Known rows, with every way that one mark hangs from another:
{misok bedi pusa}: [  6.5  20.8  16.8  14.3 -16.0 -14.9 -10.6  -4.9  -0.7 -12.8  12.1 -27.5
  -6.6  -6.3 -11.2 -10.9 -23.8  15.7  -1.8  15.8  -7.9   3.9]
{fuzu gizinup {misok bedi pusa tuleg}}: [ -5.9  -6.3  -0.2  44.4 -35.2  -7.3   2.3   6.4 -40.7 -44.9   9.2 -28.9
 -36.4  -5.1  -4.6 -33.2 -28.4  26.0 -26.2  29.8  -8.8  -9.5]
{fuzu {misok modovun pusa}}: [ -3.2   4.4  11.9  37.8 -23.6  -1.1  18.1  27.0   8.4 -13.4  25.3 -40.7
 -22.6   1.0 -26.5 -19.8 -15.3  30.2 -11.8  -4.7  -9.8  -3.1]
{bedi {misok modovun pusa}}: [  1.0  23.8   5.6  19.3  -3.8 -12.6  32.5  18.8  18.2  -4.9  32.6 -37.4
 -23.7  -0.2 -23.7 -17.5 -21.7  10.5 -13.9   8.8 -10.3 -10.4]
{tuleg {misok fuzu}}: [ 19.7   4.8  16.2 -10.6   0.2 -27.9 -15.2   0.0   2.4 -14.5   9.1  -8.0
   2.7  -9.9  -0.7 -15.7  -7.8  18.7  -9.4 -13.7  -2.9   3.4]
{bedi {misok fuzu}}: [  7.0   1.0  -3.0 -16.1  13.7 -29.2  10.9  -2.5   6.4 -16.9  13.4 -18.8
 -17.0   0.6   2.1  -7.8 -16.2   5.8 -17.7   5.6  -4.9 -10.9]
{bedi {misok modovun pusa tuleg}}: [ -0.2  17.2   0.4  28.2 -15.7 -20.3  46.8   8.4   8.8  -5.7  39.1 -31.7
 -34.7  -2.3  -9.8 -32.2 -15.7  14.2 -17.8   9.6 -22.7 -12.9]
{modovun gizinup}: [ -1.9 -15.7   6.8  -3.1  -5.3  -1.8  12.3   0.9 -12.3 -13.8 -21.3  -3.7
  10.2   0.7 -19.0  -7.3 -17.0  -7.1 -10.5  -5.0   3.4  -3.9]
{fuzu gizinup {misok bedi modovun}}: [ -7.0  -2.6  -9.2  33.4 -27.8  17.9  -3.6  17.2 -18.9 -45.6  12.8 -18.9
 -12.7  -5.6 -10.8 -33.3 -44.1  20.7  -8.1   8.1   4.2  -1.9]
{fuzu {misok bedi modovun}}: [ -3.5   5.0   8.3  29.8 -24.3   0.6   2.7   7.6  -8.2 -25.6  16.6 -31.7
  -9.2  -5.9 -12.4 -33.2 -28.5  26.7   7.1  -8.1  -8.0   7.9]
{lumo {misok bedi {modovun gizinup} pusa}}: [ -1.4  23.2  24.8  21.5 -34.0 -26.2  11.4   7.8 -14.3 -16.3  13.4 -46.1
 -11.4  -6.0 -18.8 -45.5 -39.8  29.6  -0.9  17.4 -18.5  -8.1]
{fuzu misok}: [ -9.2 -13.6   2.1  15.4  -4.3  -2.0   3.1  12.1 -18.9 -10.4  -3.9 -19.8
 -14.1   5.3 -13.4  -6.2   5.9  15.2  -7.6  -0.7  -0.7  -2.4]
{tuleg {misok bedi {modovun gizinup} pusa}}: [ 16.9  25.2  35.9  24.0 -31.2 -22.7   4.8  10.9  -6.1 -28.4  10.4 -39.4
  10.1 -15.1 -43.8 -43.4 -48.2  23.4  -4.4  -7.5  -7.6   6.0]
{fuzu gizinup {misok tuleg}}: [-12.3 -27.9 -15.9  29.0 -19.3   9.1  12.3  10.8 -39.3 -30.8  -1.6  -0.2
 -29.7   1.7   6.9 -22.8  -3.4  10.8 -25.2  14.7  -1.3 -12.1]
{bedi misok}: [ -4.8   5.3  -3.8  -1.4  16.2 -15.2  18.1   4.7 -11.6  -1.8   6.2 -19.1
 -16.5   3.8 -12.9  -3.5  -0.5  -4.7 -10.0  12.8  -0.8 -10.8]
{tuleg misok}: [  8.0  11.3  16.0   3.5   2.2 -13.1  -9.6   8.2 -12.0   1.0   2.3  -7.2
   5.6  -5.7 -13.9 -10.2   9.3   8.7  -0.8  -6.3  -0.6   3.8]
{tuleg {misok bedi pusa}}: [ 14.7  31.7  31.4  18.3 -13.5 -29.7 -19.2   4.2 -12.8 -10.9  13.1 -36.1
  -2.7 -12.5 -25.0 -20.4 -16.0  24.2  -2.6   8.9  -7.9   8.3]
{pusa misok}: [  6.9  -7.9  15.7   3.2  10.6  -9.5  -0.8   3.0   3.9  17.1   7.4  -5.2
   0.1 -14.8  15.9  -9.9  -6.0  -5.9 -10.5   4.6 -20.4  -9.3]
{pusa {misok {modovun gizinup}}}: [  8.3 -13.7  20.2  11.3  -6.7  -2.7  25.3   9.6  12.3  -0.2   3.7  -9.5
  11.8 -18.3  -5.4 -31.0 -38.8  -7.4 -12.7 -13.3 -22.5 -12.0]
{pusa {misok fuzu modovun tuleg}}: [ 18.4  -7.6  12.8   7.9 -16.4 -21.1  19.4  -8.4  31.1  -2.7  39.3  -1.4
  -8.9 -26.1  40.8 -46.0 -32.5  11.5 -15.3 -17.0 -41.6 -11.0]
{misok bedi pusa tuleg}: [  4.3  15.9  13.6  24.3 -28.7 -23.5   3.5 -15.2  -8.5 -14.6  16.2 -20.3
 -17.6  -9.5   5.4 -27.5 -18.5  18.2  -3.4  15.9 -20.7   1.6]
{getog gizinup}: [-13.2  11.2   7.0   8.5 -14.0   6.8 -13.5  -5.3 -15.4  -8.8 -12.4   2.9
  -6.3   9.0  -8.9  -3.4   9.9 -10.2  -1.9  26.0   9.6  10.2]
{misok modovun tuleg}: [  1.3   3.9  -3.6  19.7 -24.2   1.9  25.5  -4.5  11.1  -4.0  23.7   4.7
  -8.8  -5.3  12.0 -30.9  -8.4   7.7   2.6 -13.5 -15.4   1.3]
{fuzu gizinup}: [ -3.7  -7.7 -16.9   5.2  -4.3  16.7  -5.4   9.5 -11.5 -17.9  -4.8  12.1
  -3.4   0.2   4.2   0.9 -15.8  -7.0 -15.2  15.3  12.3  -9.1]

Rows:
[ 28.2  36.3  32.9  13.6 -28.4 -35.3 -15.3   2.9  23.0 -29.3  38.4 -38.4
  -1.6 -19.6 -13.0 -40.9 -47.0  39.1  -3.6 -10.8 -14.2   9.2]
{tuleg {misok bedi fuzu modovun pusa}}
[  7.3  23.5  12.5  33.0 -41.1 -14.4  15.2  -8.0  10.3 -18.2  33.7 -23.4
 -15.5 -12.4   3.6 -42.1 -32.3  24.6   2.9   3.0 -23.5   4.4]
{misok bedi modovun pusa tuleg}
[  7.4 -10.2   0.0  -1.2 -13.8 -29.5  48.1  -6.9   2.7 -36.4  14.3 -17.4
 -16.9  -6.3  -2.0 -47.2 -42.4   5.5 -24.9 -13.3 -19.0 -15.8]
{bedi {misok fuzu {modovun gizinup} tuleg}}
[  7.2  22.0  13.9   7.1 -23.7 -31.9   4.8  11.9  23.8  -4.5  38.1 -35.7
 -26.4  -5.1  12.5 -32.2 -21.8  39.5  -7.8   8.9 -24.6 -11.4]
{lumo {misok fuzu modovun pusa}}
[ 10.1  -1.0  18.2  16.2 -10.9 -25.3   1.2 -20.3 -12.2   2.4  16.0  -7.5
  -7.2 -23.6  30.3 -36.4 -18.5   3.1  -3.7  10.1 -35.9  -5.5]
{pusa {misok bedi tuleg}}
[ 22.8  18.8   6.6   5.5 -24.3  -9.9 -20.9   5.0   3.8 -48.8  25.3  -6.0
   4.4 -19.9   0.5 -43.2 -58.1  23.0  -9.0  -7.0   2.8   4.7]
{tuleg {misok bedi {fuzu gizinup} modovun}}
[  9.5  -3.0   9.8  22.6 -13.6  -7.5  26.8  -1.7  14.5  12.5  30.8  -1.0
  -7.8 -20.0  27.9 -41.0 -14.7   2.4  -6.6  -9.9 -36.8  -8.7]
{pusa {misok modovun tuleg}}
[ -2.4  29.6  20.1  15.2 -17.2 -34.5 -13.9   0.8 -21.1  -1.1  16.1 -41.6
 -24.7  -3.6   0.0 -24.0  -5.9  31.4   2.0  35.0 -20.2  -6.3]
{lumo {misok bedi pusa}}
[  5.6  14.4  15.2  -3.7 -10.5 -39.5  -6.6   5.6   3.6  -3.7  21.9 -33.6
 -28.7  -1.6  14.5 -16.2  -5.0  34.2 -13.5  20.8 -20.8 -14.1]
{lumo {misok fuzu pusa}}
[  1.7 -11.5 -22.1  -4.3  -0.9 -19.0  19.2  -4.0 -14.0 -39.8  15.2   1.5
 -32.8  -3.2  22.6 -24.8 -26.8   0.8 -37.0  19.4  -5.1 -20.5]
{bedi {misok {fuzu gizinup} tuleg}}
[  2.1   8.2   2.0   5.5 -26.7 -28.8  16.5  -6.7   6.7  -7.9  35.3 -10.9
 -26.6  -6.1  39.0 -49.9  -9.0  33.6  -0.8  -0.6 -32.1 -10.0]
{lumo {misok fuzu modovun tuleg}}
[ 20.3  -1.8  16.8   0.2  -5.3 -14.1   6.2   1.5  38.8   0.5  33.1  -8.4
   0.6 -22.0  26.6 -29.0 -39.0   9.0 -11.8 -16.3 -27.6  -8.5]
{pusa {misok fuzu modovun}}
[ 25.0  26.3  23.4   2.2 -22.0 -26.9 -17.9  -4.7  15.2 -28.2  28.2 -18.8
   8.1 -19.5  -0.5 -42.6 -41.6  30.5   6.4 -20.8  -8.9  12.7]
{tuleg {misok bedi fuzu modovun}}
[ -6.3  12.8   9.2  20.5 -19.2 -32.9  13.3   2.4 -21.0  10.3  18.6 -26.6
 -36.5   1.0  16.9 -26.9  16.3  27.6 -10.4  28.2 -30.0 -14.8]
{lumo {misok pusa tuleg}}
[ 10.1  13.4   3.4  14.3 -18.0 -35.4  40.3   0.5  24.4 -22.0  45.2 -34.4
 -36.5  -7.0   4.7 -37.1 -31.5  23.4 -25.4   0.6 -28.0 -13.7]
{bedi {misok fuzu modovun pusa tuleg}}
[ 19.8  -5.8  21.4   2.1 -12.2 -38.5  -5.5 -27.2   2.4 -12.3  21.8  -7.7
  -8.4 -28.2  44.1 -41.4 -36.1  12.8 -11.7   2.6 -40.8  -5.8]
{pusa {misok bedi fuzu tuleg}}
[ 23.5  11.4  28.9  -1.4 -25.2 -27.9  -4.3  -5.3   0.4 -44.1   6.5 -20.4
  18.4 -19.9 -19.6 -49.6 -57.8  23.0  -1.9 -25.4  -5.6   8.6]
{tuleg {misok bedi fuzu {modovun gizinup}}}
[ -3.3   0.5  15.2  40.3 -31.8 -23.9   5.9  -2.2 -28.1 -26.6  13.2 -40.9
 -32.4  -4.0  -6.9 -33.1 -11.8  33.6 -12.0  13.7 -20.9  -0.2]
{fuzu {misok bedi pusa tuleg}}
[ -1.2   3.9   7.0  26.4 -19.1 -23.5  57.8   8.8  -4.9 -21.2  15.5 -35.8
 -25.6  -1.8 -26.6 -38.7 -31.5   5.0 -26.7   5.6 -19.3 -17.8]
{bedi {misok {modovun gizinup} pusa tuleg}}
[ 20.0   0.2  22.1  -5.1 -16.8 -20.6   7.9   6.5   9.3 -30.9   5.2 -13.5
  15.6 -13.5 -20.4 -37.9 -40.5  17.0 -12.5 -31.2  -4.6   2.1]
{tuleg {misok fuzu {modovun gizinup}}}
[ 10.6   0.0  -1.1   5.5 -25.9 -12.1  18.2 -11.9  27.2 -17.9  31.7   3.9
 -11.1  -9.8  27.1 -37.1 -26.6  18.7  -4.6 -21.1 -19.7  -0.7]
{misok fuzu modovun tuleg}
[ -7.7  -8.2 -11.5  43.1 -41.1   9.1   9.0   5.5 -27.5 -47.5  16.4 -10.9
 -23.7  -8.5   7.3 -49.9 -39.3  23.1  -9.6   7.9  -7.9  -2.0]
{fuzu gizinup {misok bedi modovun tuleg}}
[  6.1  19.1  19.1   8.8 -31.0 -53.6  -6.8 -18.2 -11.9 -19.1  27.5 -35.5
 -36.2  -8.4  30.6 -44.7 -17.2  44.8  -8.5  26.1 -35.8  -8.8]
{lumo {misok bedi fuzu pusa tuleg}}
[  6.2  16.8  12.4  15.9 -35.1 -38.6  18.6   1.6  13.2  -6.6  44.4 -29.1
 -37.0  -6.7  25.6 -49.0 -14.9  42.2 -12.7   9.3 -37.5 -13.8]
{lumo {misok fuzu modovun pusa tuleg}}
[  7.9   3.8   3.6   5.5  -5.1 -43.6  27.4  -5.0   4.8 -18.9  26.1 -31.7
 -39.3  -2.8   6.4 -22.4 -16.4  16.9 -31.0  15.5 -24.3 -16.7]
{bedi {misok fuzu pusa tuleg}}
[ 23.0   7.9  22.7   2.9 -14.1 -21.7  -6.0 -10.8  30.8 -12.6  35.6 -16.7
   3.7 -29.6  27.6 -39.5 -57.2  15.0  -2.7 -11.5 -29.2  -1.1]
{pusa {misok bedi fuzu modovun}}
[ 16.8  40.6  29.5  27.5 -27.3 -21.3  -7.8   9.8   6.6 -15.8  31.3 -36.5
   0.3 -15.4 -26.7 -34.4 -30.6  30.6   6.0  -3.8  -9.7  10.4]
{tuleg {misok bedi modovun pusa}}
[ 18.2   9.2  24.1   6.8 -34.9 -22.2   7.8  -5.3  23.8 -46.2  14.8 -33.8
   3.7 -14.4 -16.5 -37.5 -73.2  24.2 -12.6 -10.5 -12.9  -0.2]
{misok bedi fuzu {modovun gizinup} pusa}
[ -0.6   0.1   3.7  -5.1 -15.6 -38.4   3.9 -13.6 -13.7  -5.5  15.9  -8.9
 -28.5  -3.1  41.3 -34.7   8.0  28.5  -7.6  12.9 -28.0 -12.1]
{lumo {misok fuzu tuleg}}
[ -7.8 -25.0   5.1  32.7 -31.4   0.2  41.5   7.4 -21.6 -29.4  -2.4 -18.4
 -12.3  -1.1 -17.8 -44.2 -19.9  15.1 -14.8 -18.4 -14.4  -6.1]
{fuzu {misok {modovun gizinup} tuleg}}
[ 14.6   9.9   4.6   8.9 -34.7 -19.8   5.2 -24.4  17.8 -33.1  32.2  -6.0
  -7.6 -16.3  28.9 -47.9 -45.2  24.6   3.7 -16.5 -23.3   6.7]
{misok bedi fuzu modovun tuleg}
[  8.2  14.9  20.7  21.4 -33.1  -9.1  13.3   3.3   6.4 -30.7   7.0 -32.0
   4.6  -9.1 -31.6 -31.8 -55.8  13.6  -3.3  -2.3  -7.6   1.4]
{misok bedi {modovun gizinup} pusa}
[  0.1   9.3  11.1  15.5  -8.5 -16.2  45.4  18.6   4.4 -19.4  10.9 -42.3
 -14.1   1.3 -41.4 -24.1 -37.4   3.1 -23.5   5.0  -6.4 -15.6]
{bedi {misok {modovun gizinup} pusa}}
